Each row was made from one small tree. The marks that hang from a mark follow it in brackets, in alphabetical order. Every link used is in the known rows. Write each row's tree.
Known rows:
K{W Z{F{B{D}}}}: [  1  22  -3   6  12  -1  -4   7  26  -5  -6  14  -5   2  -1 -19  15   5
   4   7   9   5  -2  -4 -19  -7  18   1   2  15  20  -4  10  -6  -1]
B{F{G}}: [  3   2 -12   8  -4  -7   9   4  -4  -1  -3   1  -4   2   5   8 -10  10
  -3  13  -5  -3   2  11   3  -3 -10   7   4 -11  -3   3  -6  -2  -5]
A{V}: [ -5  -1  -7   1  -6  -7   1 -10  -9   6  -8   6   5 -11   2  -2  -3  -2
  -2  -8  -2  -1   5   3  10 -15 -10   7  10   3  11   1  14   3   2]
F{B G{N{L{S}}} Z}: [  4  -7  15   4   4 -10  -2   7 -22  -2  13 -10  -3  -5 -18   2   3  -2
   2  16 -12   3   0  -1  13  24   1   0   6   0  -3   6 -18  10  10]
W{K{Z{F{B{D}}}}}: [  7  12  -3   4   8   6  -4   1  16  -8   4   1  -7   9  -5  -4   6  -4
  -1  -4  10   1   3  -7 -17  -5  13   1  -5  23   8  -9   4  -1   2]
W{K{Z{F{B}}} Q}: [  8  -5 -19  -3  10  16  -4  -5  12 -12   0   1 -10   2  -1  11  -1 -13
   0  -4   8   5   7   1 -19  -4  13   2 -15  20   1 -13  21  -7   5]
K{W{Q} Z{F{B}}}: [  1   5 -18  -3  13   8  -5   1  20 -10 -11  15  -8  -5   3  -4   8  -4
   5   6   8   9   2   3 -20  -6  18   1  -9  12  12  -8  28 -11   2]
F{G{N{L{M S}}} Z}: [ -1  -7  16  -8  11  -9   4  11 -27   2  19   2  -2 -10 -13   6  -6   6
   1   4 -12   3  -8  -5   9  18  -4  -1  -2  -3  -5  10 -25  20   0]
W{K{Z{F}} Q}: [  2  -6 -17 -14   0  16   3  -4  12 -11   1   5 -11   0   0   9  -6 -11
   4 -12   8   0   2   1 -20 -11  12   1 -19  16  -5 -11  11  -4  -1]
Q{W{K{Z{F{G{N}}}}}}: [-15   1  -4 -10  -9   8  17   7   5   4   7  -8  -1  -7   0  10 -18 -10
  11   0   1   6   0  13  -5  -2  16  21 -16  30 -11 -22  -8   4  -2]
V{A}: [ -6  -6   4   1 -11  -3  10   1  -8   1   2  13  -4 -10  -3 -12   1   7
  -1  -7  -3  -4   1   5  12 -15  -5  13  -3 -12 -11  -6  -7   0   3]
M{B L{N}}: [ -5   5  -5  -3 -20   2  -3 -13   6   9  -3  -1   7   0   4   0  -9 -13
   9  -9   4   1   1   1  14   4  -3  -5   6  -7   4  -4  19  -6   5]
T{L}: [  3 -10  -4   3 -10  -7  -6 -14  12   0   3   5  -1 -10  -9   2   2   4
   1  -4  -3  -9   5   6   0  -8  -3   9  -1  -3  -2   7   4   1   1]
N{L{M{B{F{Z}}} S}}: [ 15  11   9  -3  18   2   2  -1 -16  -5   3   4   0 -11  -6   6  -2  14
  -1  -6  -3  -1 -10 -14  -1  19  -7 -17   3 -11 -12  12  -8   2   6]
T{L{N S}}: [  7 -14   1  -1 -11 -17   1  -9  15   7   7   1  10  -2  -3   2  -6  -1
   0  -5   2  -7   6   7 -10   6  -5   4   1  -6  -5   7   2  -4   1]
S{L}: [  4 -12   6 -11  -5   4  -7  -2   4   1   2   1   6   7  -1  -2  -1   9
  -1  -7   2  -2   2   2   9 -20  -3  -2  -3  -9   4   6  -7   0   1]
F{Z}: [ -4  -1   9  -5 -10   2   4  -3  -8  -4  -4  -4  -1  -8  -6  -6  10   1
   3  -3  -4  -1  -1  -5  10   0   6   2  -2  -1  -2   3  -4   2   5]
W{K{Z} Q}: [ -3  -6 -17 -12  -7   2   0 -10   9  -3   2   7 -12  -2   3  12  -2  -6
   3 -10  12  -1   2  -5 -11 -13   8  -6 -15  16  -1   0  13   6   6]
V{D}: [-10  -3  11  -6  -6 -15   3  -3  -4  -3 -10   8  -3  -5   1 -11   0   0
   3  -8  -6   4   3  -1   9  -5   2   6  -4  -5  -6  -3 -11   0   5]
L{M{B{D F}} N S}: [ 12  23   4   5  14  -6   4   3   6   5   0  10  10   6  16   3 -12   8
   0  -8  10   3 -10 -10  -9  14 -12 -20  10  -5  -3   6   5  -7  -6]
F{B{D} G{N}}: [-4  9  8 16  0 -9 -7  7 -4  1  8 -2 -4  6 -1  0  1 -2  2 16 -4  5  1  3
 14  5 -2  3 11  9 10  1 -2  6 -2]
W{K{Z{F{G}}} Q}: [  1  -8 -22  -5   1  16   6   3   1 -10   4   2 -16   3   2  14 -12 -15
  -1   0  15   0   3   4 -19  -5   4   6 -14  10  -8  -7   6   0  -5]
Z{F{G{N{L{S}}}}}: [  6 -11   6  -5   1  -3   7   9 -10  -2  16   1  -5  -4 -14   0 -19  -1
   0   2 -17  -3  -1  13  -2   6   0   9   0 -10  -7  -5 -27   3  -6]
F{B}: [ 3 -2 -1  6  2 -5 -4 -7  1 -2 -2  3  0 -3 -1 -3  6  3 -7  2 -6  1 11  2
  8 -4 -1  4  4 -1  7 -3 12 -3  6]
B{D F{G{N}} M}: [ -9   4   1  12  -9 -10   3   7   6   0  -9  -6  -5  15   4   3   2   3
   9  19 -14  -5 -11   5   8  -9   3   0   6   7   3  -1 -19   2 -12]
M{B{F} L{S}}: [  9   3  -2   4  -3   6  -1   1   1   6   0  -1   5   9   4  -1  -8  12
   1 -10   5  -5  -8   9  -3  -2 -14  -1  11 -20  -3   3  -4  -2   4]
Z{F{G}}: [  0  -3  -7   4   0   9   9   7  -5  -6  -1   1  -5  -1  -1  -2 -10  -5
  -8   3  -3  -3   6  13  -3  -4  -5  14   2 -10  -5  -7  -8  -7 -11]
G{F{Z} N{L{S}}}: [  0  -5  20 -10 -13   3  -4   1 -15   1  13 -14   1 -14 -14  -3   9   6
   3   3 -21  -2  -7 -10   6  10   0  -6  -6 -15  -9  12 -31   9   2]
B{D M{L{N S}}}: [-11  -7  11   4 -15 -15  -9   0  10  10  -1  -1   4  25   1 -10   7  -7
   0  -7   4  -7  -1   0   3  -6   1 -10   8 -13  18   1  -6   3 -11]
Z{F{G{N{L{M S}}}}}: [  4 -10   6  -7  19  -3   7  13 -16   0  21  11  -4  -7 -10   4 -20   4
  -5  -1 -18   2  -3   9  -5   8  -5   7  -3  -6  -5  -4 -24   8 -10]
D{V}: [ -2   2   1   0  -8  -6   4 -11 -10  -4   6   2   3 -12  12  -7  -3  12
  -2  -7  -8  -7   9   1  10 -14  -1   0  -2  -1   6   2   6   0   4]
B{D F{Z} M}: [ -6   9  11   9  -8  -2  -1   0   3 -10 -19  -9  -4  14  -3  -4  22   4
   6   7  -6  -8 -11 -10   6  -4  12  -7   3   1   4   6 -13  -3  -6]
K{W Z{F}}: [ -2   9 -10 -12   0   1  11   3  24  -2 -10  14  -2  -9   2 -16   5   7
   6  -1   3   0  -3   3 -20 -14  15   9  -7  10   6  -9   0  -6   0]
F{B G}: [  1  -2  -6  15   5  -5  -1   1  -9  -1   0  -2  -6   0   0   2   1  -2
 -13  14   0   1  13   7   8   1  -9   7   9  -6   3   0   8   0   1]
G{F{Z}}: [ -4   2   5  -3 -14  14  -1  -3 -11  -2  -3 -16   0  -9  -1  -4  18   2
  -5   5  -7  -2   0 -10   5  -1  -3  -1  -5 -16  -7   9 -10   0  -2]
G{F{Z} N}: [ -8   0  12  -9 -19  12   0  -1  -9   2   1 -20   5 -11  -3  -4  15   1
   8   7 -18   3  -8  -7  11   1   3   4  -8  -2 -10   4 -18   3   1]
M{B L{N S}}: [  2  -1   1  -4 -13   1   0  -5   3  13   3  -2  10   5   5  -4 -11  -7
   2 -14  10  -1   0   4   2   7  -9  -7   9 -13  -1   0   7  -3   5]
K{Z}: [ -4  -2  -6  -7  -8 -15   3   0   8   3  -9  11  -1  -7   7 -10   1   8
  -2  -5   4  -2  -2  -7   0 -18   3   0  -4   9   4   4  -1   6   7]
K{W{Q} Z{F{B G}}}: [ -1   5 -25   5  15   8  -1  10  12  -9  -8  12 -13  -2   5   1   2  -8
  -1  18  13   8   4   7 -20   0  10   6  -3   8   9  -4  23  -7  -1]
G{F{B Z}}: [  0   3   5   7  -3  14  -9  -2 -13  -4  -5 -19   1  -7  -4  -4  24   1
 -10  13  -7   4   6 -10   7   6  -3   1  -1 -11  -2   7   0  -4   3]

Write each row's tree:
[ -6  14  12  12  -8  -4   0  -4  -9 -14 -11 -13   2   7   9  -8  19  12
   8   5  -8 -10  -7 -12  11  -9  11 -12   2   6   8   8  -7  -4  -4]	B{D{V} F{Z} M}
[-13   2  11  17 -10  12 -27   0  -9  -2  -8 -23  -5  18  -8  -9  39  -6
  -7  12  -3  -3  -2 -14  13  -4   2  -5   5 -18  16  10  -4   5  -7]	G{F{B{D M{L}} Z}}
[-17  -4   7   8 -15  -4 -15  -5   7   2  -6   2  -8  19  -5  -9  16  -2
   0  -5  -1 -10  -3   0  13 -20   5  -3   7 -10  21   3  -3   8 -11]	B{D M{L}}
[ -4   5  -5   0   4  10   4  -2  13  -2   0  -5  -2  -6  -3   5  -2  -6
  -1  -6   6   7  11   6  -9  -3  18  15 -13  27  -1 -21  15  -5   6]	Q{W{K{Z{F{B}}}}}
[-10  -2   9  -2 -14   0   9   7 -16   1   2 -13   0  -7  -6   1   1  -4
  12  11 -10   3  -7   2  16   9   4  10   0   8  -8   1 -16   8   3]	F{G{N} Z}
[  5  -2 -11 -12  -2   9  10  -2  14  -5   1   0  -4  -1  -2  -2  -4  -2
   2 -12   3  -4   3   0 -19 -12  12   8 -15  18  -6 -15  -6  -2   3]	W{K{Z{F}}}
[ 13  10  -2   0  21   5   7   3  -2   3  -3   8   5  -3  12   3 -10  18
  -9 -11   2   0  -6  -1 -11   2 -17  -7   7  -9 -14   3  -2  -3   1]	L{M{B{F}} S}
[ 14   6  -3 -12  10   6   0  -4   7   5  -5   3  18   5  15  10 -16   8
   9  -3   2   7  -5  -6   3   2  -9 -16  -3  -2  -3   2  10 -12   1]	S{L{M{B{F}} N}}
[-13   3  -2 -10 -12  -4  10  -7  11   6   1   0  -3  -9   3   6  -4   2
   2 -12   9   0   7   1   0 -12  13   6 -14  22  -4  -9   8  10   7]	Q{W{K{Z}}}
[ -6 -17  13   3  -8  -5  -8   1  -3   6 -10 -20  10  18  -5  -8  19 -12
   1   5  -2   0   3   0   6  12   7  -3   6  -5  11  -4   2  -1   5]	F{B{M{L{N S}}} Z}
[  9 -14   2   0  14  -8  -5  -2   2   5  12  12   4  -7  -4   2   0  15
 -12 -12   3  -6   1   3 -13  -3 -14   7  -1  -8  -7  11  -4   8  -3]	T{L{M S}}
[ -2 -12   4  -6 -16 -11  -1   0   2  13   9   2  10  10   2  -4  -9  -2
   3  -9   0  -1   4  10   3   0  -5   1   2 -16  11   0  -1   2  -1]	M{L{N S}}
[  7   4   3  -3  20   7   5  -1  -6   6   0   9   3  -7   8  -5  -6  10
 -15 -18   8  -1  -2  -6  -7   1 -16  -7   7  -8 -13   4   2   3   1]	L{M{B} S}
[  5  -2  -8  13  11   9   2   6  -7  -8  -1  -4  -4   1  -3  -1  -4  -6
 -13  12  -4   3  13  12  -2   3  -4  16   6  -7   0 -10   4 -10  -5]	Z{F{B G}}
[  8  -6   2   1  -4 -18   7   8  -8   2  13   3  -3  -2  -7  10 -19  13
   6  12 -19  -3  -5  11   4   7  -7  -1   3 -10  -3   6 -27   8   0]	B{F{G{N{L{S}}}}}
[ -4 -20   4   9   3  -4 -12   1   1   6  -6  -7   0  19  -4  -9  15   2
 -13  -2  -3  -6   6   9   2 -11  -2   3   9 -14  12  -4  -1   3   2]	F{B{M{L{S}}}}
[  7   1   3 -15   7   8  -2  -7   2   8  -2   5  16   1  12   3 -12  -2
   2 -11   8   6   0  -9   7   0  -9 -17  -2   0  -3   3  13  -7   2]	S{L{M{B} N}}
[ 0  9  4 15  6  4 -4 10 -1 -6  7 -4 -3  8 -5 -3 -3 -8  3 14 -8  6 -1  8
  5  6  4 12  7  9  6 -8 -5 -4 -9]	Z{F{B{D} G{N}}}
[ -7   5  16  15   1  -1 -11  -2   0  -9 -16 -12  -6  10  -8 -11  32  -6
  -3   9  -1  -3   0 -14  11   1  12  -8   8   7  10   3   1  -1  -1]	F{B{D M} Z}
[  7   6   2  -8  12  -2   8  -4   0   9  -1   7  11  -6  13  -2 -13  -1
  -8 -14   8   2   0  -6  -6  13 -12 -14   5  -4 -11   0  10  -4   1]	L{M{B} N S}
[ -8   3  -5 -11  -6  10  12  -2  13  -1   0  -1  -3  -8  -1   4  -8  -5
   3 -14   7   1   6   7 -10 -11  17  14 -17  22  -6 -19   4  -1   1]	Q{W{K{Z{F}}}}
[-10   4 -18 -11  -3  -5   0  -3  20  -1  -9  20 -10 -10   8  -2   7   3
   8   1  12   3  -3  -3 -12 -16  12  -8  -8   9  10   5  20   2   3]	K{W{Q} Z}
[ -6   3 -22  -4   4   8   7   9  13  -7  -7  16 -14  -5   6   1  -4  -6
   3  10  13   4  -2   7 -21  -8   9   5  -7   3   3  -2  12  -4  -7]	K{W{Q} Z{F{G}}}
[  8 -12   2  -4   7 -17   0  -6   9  10  12  10  12  -6   1   6  -7   5
  -4  -9   2  -2   4   2 -13   8 -10   1  -3  -4  -4   7   5   1  -4]	T{L{M N S}}
[  7  -1   3 -12  16  16  -7  -3  -3   3   0   6   8  -1   6   0  -6   8
  -5 -15   9   2  -3  -9   7 -11 -12 -11  -1  -4  -6   6   3   1   3]	S{L{M{B}}}
[ -7  -2  12  -8   2  -9   2   2 -26  -1  14   3  -6 -15 -14   9  -3   0
   8   9 -19   5  -6  -7  21  15   1  -1  -6   4   0   6 -15  17   1]	F{G{N{L{M}}} Z}
[-13 -12   0  12 -13  -5  -6   0 -11   4 -11 -21   2  16  -4   2  16 -23
   3  22  -2   1   7   1  18  15   6   1   6  -5  11  -4   9  -2   1]	F{B{M{L{N}}} G Z}
[  8   7  -3   2  18   2  12  13 -11   8   3  -1   7  -3  13   9 -20  13
   0   3  -4   3 -13   5  -5  10 -18   0   8   1 -20   1 -12   3  -2]	L{M{B{F{G{N}}}} S}
[  6  -6 -23   4  12  16  -1   4   1 -12   3  -2 -15   5   1  16  -6 -17
  -5   7  14   5   9   4 -18   1   5   6 -10  14  -3 -10  17  -4   0]	W{K{Z{F{B G}}} Q}
[ 12  -2  -1  -2   9  -4   0 -11   9   9   5   6  14 -10   5   5  -9  -1
  -4 -12  10  -3   1  -4 -13  15 -14  -6   4  -2 -16   7  14  -5   2]	T{L{M{B} N S}}
[ -6  -6  10  14  -4 -15 -16   1   9   8  -2  -4   5  28   0  -9  13  -9
  -4   1   4  -2   4   0   4   1   2  -9  12  -9  21  -1   6   1  -5]	F{B{D M{L{N S}}}}
[ 19   4  -7   3  11  -7   3  -8  12   7   1   5  15  -6   9  12 -14   8
   2  -5   5  -2  -4   1 -17  17 -14  -6   3  -2 -16   7  11 -10   1]	T{L{M{B{F}} N S}}
[  6  13  10  -8   7   5 -10  -4   6   5   3   8  13  10  10   0  -8  -1
   3 -11  15   6  -5 -17   8   0  -7 -24   3   1   5  10  11  -4  -5]	S{L{M{B{D}} N}}
[ -1   1   3  12   2   2   0   4 -19  -5  -2 -12  -5  -2  -6   0  11  -5
  -6  17   3   3   7  -1  12  15  -2   6   7  -1  -1   4   2   1   5]	F{B G Z}
[  7   4  -9   8  -9  -1   5   6  -4  10   2  -7   8  13  11   8 -21  -3
   3   5  10  -1  -3  12  -1  15 -18  -3  14 -22  -5   3   1  -6   0]	M{B{F{G}} L{N S}}
[ -9   4  11  22   1  -1  -8   5 -11  -9 -13 -15 -10  14  -6  -6  26 -10
  -9  20   5  -4   2 -10  13   7   4  -4  12   1   6   6  -4   2  -5]	F{B{D M} G Z}
[  4  15   9 -10   6   3   2  -7 -11  -4   2   2   3 -19  -8  10  -4   8
  20   0 -21   6 -16 -12  16  18   4 -12  -5  11  -8   2  -4   3  10]	G{N{L{M{B{F{Z}}}}}}
